Each row was made from one path, in order. Every step used is in the known rows, and no mark comes twice. Write each row's path.
Known rows:
dunir/taturel: [  0  14  13  -7  15   0 -10 -30   5 -16   0   1  -8  -4 -11   0   8  21
   0  -4 -27  -8 -15   9   4]
pimap/dunir/taturel: [-11  17  -6 -17  -4  -4 -10 -32  12 -19 -15  -4  -3   6 -14  -6 -11  16
  -3  -1 -34 -16 -32  -2  10]
pokadi/bapigub: [  8 -21  12   7  -4   7  -8  -3  -4  10 -20  -3   7  -5  13   7   6   1
 -14  -8  -6 -21  -6 -10 -15]
bapigub/dunir/kezo/rozen: [ 20   6 -29  14  -8  15 -17   8   9  27   2   0  25   5  -5  -8  -8  -6
   6   6  20   1  -7  -2  37]
taturel/dunir/bapigub/rozen: [-35   6   2   4  -2   8  -6 -17   4   6  13  -5   3  -5  24  -9  -5  30
   7  -4 -35 -31   1 -10  18]
pokadi/bapigub/rozen: [ -4 -16   2  13 -19  22  -9   2  -6   8   8  -9   0  -5  34   5  -8   1
 -11 -17  -4 -30  -4 -14 -12]
dunir/kezo/rozen/bapigub: [ 34  10 -11  28 -16  19   9  10 -11   5  -9   5 -20 -22 -15  -1   1 -35
  14  -2  -2   2  -1  15  24]
taturel/dunir/pimap: [-14 -10  -1 -24  11  -4  -8 -26  -7 -18 -15  -9  16   7  10  -9  -9  11
 -13  -1 -49 -16   1   0   6]
pokadi/bapigub/movef: [  8 -28  18  11  -9  -7  -6  -8   5  20 -33  13  -7  18   7  14   4 -20
 -16 -15   6 -16  -7   9 -15]
riled/bapigub/dunir/kezo/rozen: [ 36   4 -11  25  -1  30 -12   8  20  35   5   5  30  -8  -6  -4  -4   6
  -5   0  -2  -1  13 -14  37]
taturel/dunir/bapigub/movef: [-21  -8  15   3  10 -19  -2 -23  15  17 -25  23  -1  23  -1  -1   6  12
   1  -3 -27 -19  -7  12  14]
dunir/kezo: [  6  15 -13  13  -8  14  -5   1   1  22  10   0  -2  -5  -2  -1  -7  -1
   8   7   0 -11   8   3  20]
kezo/rozen/pimap: [ 28  10  11   6   0   1  11  -2 -20   2 -15   8  13 -10  -8  -3  -3 -21
  18  13   7  24   5  -7  -6]
movef/bapigub: [-17 -19  17  -2   9   1 -14  14  13  -3   3 -20   0   0   3   0   1  -6
  -1   4 -10  10  12 -18 -14]
dunir/kezo/rozen/taturel: [ 40   7 -34  24   0  23   9  -5  -9  39  12   3  -2   5 -13  -7   5 -17
  20  -5 -15 -19   4  27  17]
taturel/dunir: [-13  -4  10  -1   4   1 -14 -24  -9   1 -10 -10  17   0   3  -6   7  13
  -8  -2 -37  -9  -1  -3   8]
movef/bapigub/rozen/kezo: [-36 -14   7   1 -24  21  -4  27   5  -4  24 -12  -3   5  23  -6  -5  -7
   0 -13 -29   1  24 -37 -31]
movef/bapigub/rozen/taturel/dunir/kezo: [ -5  -4 -11  23   2  32 -21  -9  -4  36  28 -38   7   7  14 -16   3   2
   3   1 -65 -27  36  -5  22]
pimap/dunir: [-13   4 -20 -12 -18  -3  -3  -1   5  -5 -18  -8   2  10  -3  -8 -19  -5
  -2   5 -11  -9 -20 -12   6]
dunir/kezo/rozen: [ 11   8 -17  16 -10  17  -7   0  -8  20  11  12  -7  -7  -7   1  -9 -13
  19  -3   3 -11  -7  10  18]
movef/bapigub/rozen/pimap/dunir/taturel: [-18  22  17  -9  -9   5 -16 -11   5 -24   1 -32   2  -1   4 -13 -26   3
   6  19 -44  11   5 -39   0]
riled/bapigub/rozen/taturel/dunir/pimap: [ 19 -12  -5  -4  13  28  14 -30  -3   3  16 -15  18   8  23 -14  -2  19
 -19 -15 -83 -34  37   3  11]
taturel/dunir/kezo/rozen/bapigub/movef: [ 23  -4   7  31 -12   6  -6 -19 -15  14 -33  16 -19   2 -22  -1   6 -44
  10 -10 -30  -5  -5  28  30]
dunir/bapigub/rozen: [-21   7  -8   9  -5   8   9   8  15   5  24   6 -15  -2  22  -3  -9  20
  13  -2   1 -23   1 -10  10]
bapigub/dunir/kezo: [ 13  16 -26  10  -6  13 -15  10  14  29   3  -9  24   8   1 -10  -5   5
  -4  14  13  -4   8  -8  43]

Which path is each row?
[ -7  -5   6   7   6 -20  11  -1  24  12 -14  31 -20  21  -2   6   2  -4
   9   0   8  -9  -6  14   4]
dunir/bapigub/movef
[ 26  -2   1  17  -7   4  10   8 -12 -14 -23   6 -14 -18 -13   2   8 -36
   6 -10  -4  11  -9   6   4]
kezo/rozen/bapigub
[ 27   6  -8  12   1   0   6  16   9  -4 -31 -14  14  -3  -6 -11  11 -18
 -19   7   6  19   6 -10  28]
rozen/bapigub/dunir
[-21   8 -19  -8  -8  -9   7   4  24   0 -17   3   0   9   1  -8 -14  17
   2   9  -8 -22 -22 -18  13]
pimap/dunir/bapigub
[-12 -17   2  10  13  17 -13 -10  -6  15  16 -40  11  11  16 -15   6   0
  -4  -5 -63 -13  29  -8   1]
movef/bapigub/rozen/taturel/dunir
[  1 -16  -8  10   5  16  -1  12   5  10  26 -32  -5  13  15  -9   0 -11
   2  -6 -27  -5  28  -6  -9]
movef/bapigub/rozen/taturel
[-42  12 -28  -7 -39  10  17  12  15   0   6  14  -8  15  21 -15 -23  16
   7  -7 -28 -33 -10 -36  -6]
pimap/dunir/bapigub/rozen/kezo
[-19  -2 -11  -4 -12 -22   6  -4  30   6 -29  23 -15  33  -6  -1 -17  -5
   6   4  -2 -20 -23   2  10]
pimap/dunir/bapigub/movef
[-35  11 -26  -2 -23   3   9   8  17  -3   8  -2 -10   7  18 -10 -32  16
   9   4  -7 -32 -17 -18  17]
pimap/dunir/bapigub/rozen
[ -5  16 -32   0 -26  10  -9   0   5  15  -3  -6  -2   6  -5  -9 -26  -2
   5  12  -9 -20 -10 -10  28]
pimap/dunir/kezo
[  5  17   1  -6  15  -1 -22 -22  18  -5 -12  -7  19   9  -9  -7   9  26
 -13   4 -11   3 -14  -3  27]
bapigub/dunir/taturel
[-10  22 -10  10 -27  19 -11  18  -1  12  13 -31   5   1  15 -15 -40 -18
  14  30 -16   8  26 -44  17]
movef/bapigub/rozen/pimap/dunir/kezo
[ 13 -16  -5   6   0   6 -17   4  12  19 -27 -15  33   7  14  -3   8   7
 -27  -3   7 -10  -5 -23   6]
pokadi/bapigub/dunir
[  3  13   4   0 -10 -28  20  -3  18   9 -42  22   2  25  -8  -9 -19 -12
  10  26   2   3  -4 -14  12]
rozen/pimap/dunir/bapigub/movef
[  9   9  -1   4 -12 -23  20  -4  10   7 -42  30   1  24 -14  -7 -22 -24
  22  16   6   4 -16 -10   4]
kezo/rozen/pimap/dunir/bapigub/movef
[ 23  -7  15  16  -7 -12  16   5   2  -9 -32  13 -30  10 -15   4  11 -45
  -3  -2   0  13   5  24   8]
rozen/bapigub/movef
[-25   1   8   2  17  -4  -5 -19  10  10 -12   0  10  -1   5  -8  12  32
   0   3 -37 -23  -4  -9  15]
taturel/dunir/bapigub
[ 42  25 -14  19  -4  12  -6   7  -5  32 -11  -1  37  -2  -8 -14  -8 -12
  13  27  17  23  17 -14  39]
bapigub/dunir/kezo/rozen/pimap
[  1  26   6  13  -2   3  19   8   0   6  10   4  -1  -8  21  -8 -10  12
  18  20   4   2  21 -24   8]
dunir/bapigub/rozen/pimap
[  9 -20  -4  17  -3  25  -4 -28 -20  33  -5 -24  21   5  30  -9  14  11
 -17 -20 -59 -48  10   1  -2]
pokadi/bapigub/rozen/taturel/dunir
[  6  37 -24  12 -37  17   2   5 -14  16   8 -13   4   0  11 -18 -39 -12
  15  27  -9  -8  14 -26  28]
bapigub/rozen/pimap/dunir/kezo
[ 30 -10 -30  20  14  21 -16  17  17  45   4 -28  26  16  -7 -15   7 -16
   2   5 -12   4  19  -7  24]
movef/bapigub/dunir/kezo/rozen/taturel
[  4  -2 -12  10   4  20   0 -24 -19  20  15 -20  10  10  12 -17   8   9
  -4 -11 -51 -28  13  12  12]
bapigub/rozen/taturel/dunir
[  0   9 -35   6 -30  14  -9   0   1  12  -2   2  -2   4 -12  -5 -28 -16
  16   1  -7 -20 -25  -2  22]
pimap/dunir/kezo/rozen
[ -4   1  12  13 -24  35  18   8   2   5  26  17   1  -5  19  -5  -2  11
 -10 -20 -38 -12  29 -31 -15]
riled/bapigub/rozen/kezo
[ 30   9 -51   9 -15  17   7  -7  -4  31  -4  -3   1  15 -15 -14 -13 -20
  14  -1 -23 -29 -14  14  20]
pimap/dunir/kezo/rozen/taturel
[ 27  21   7   4  15  -2  -7  -9  16 -21 -29 -12   4  -8 -18  -9  20   4
 -19   2 -22  13  -9   1  32]
rozen/bapigub/dunir/taturel
[-12  -2  15  -9  25  -1 -36  -7  31  -9  -6 -29  22   7  -8  -8  10  20
 -14   8 -22  16   1 -24  11]
movef/bapigub/dunir/taturel
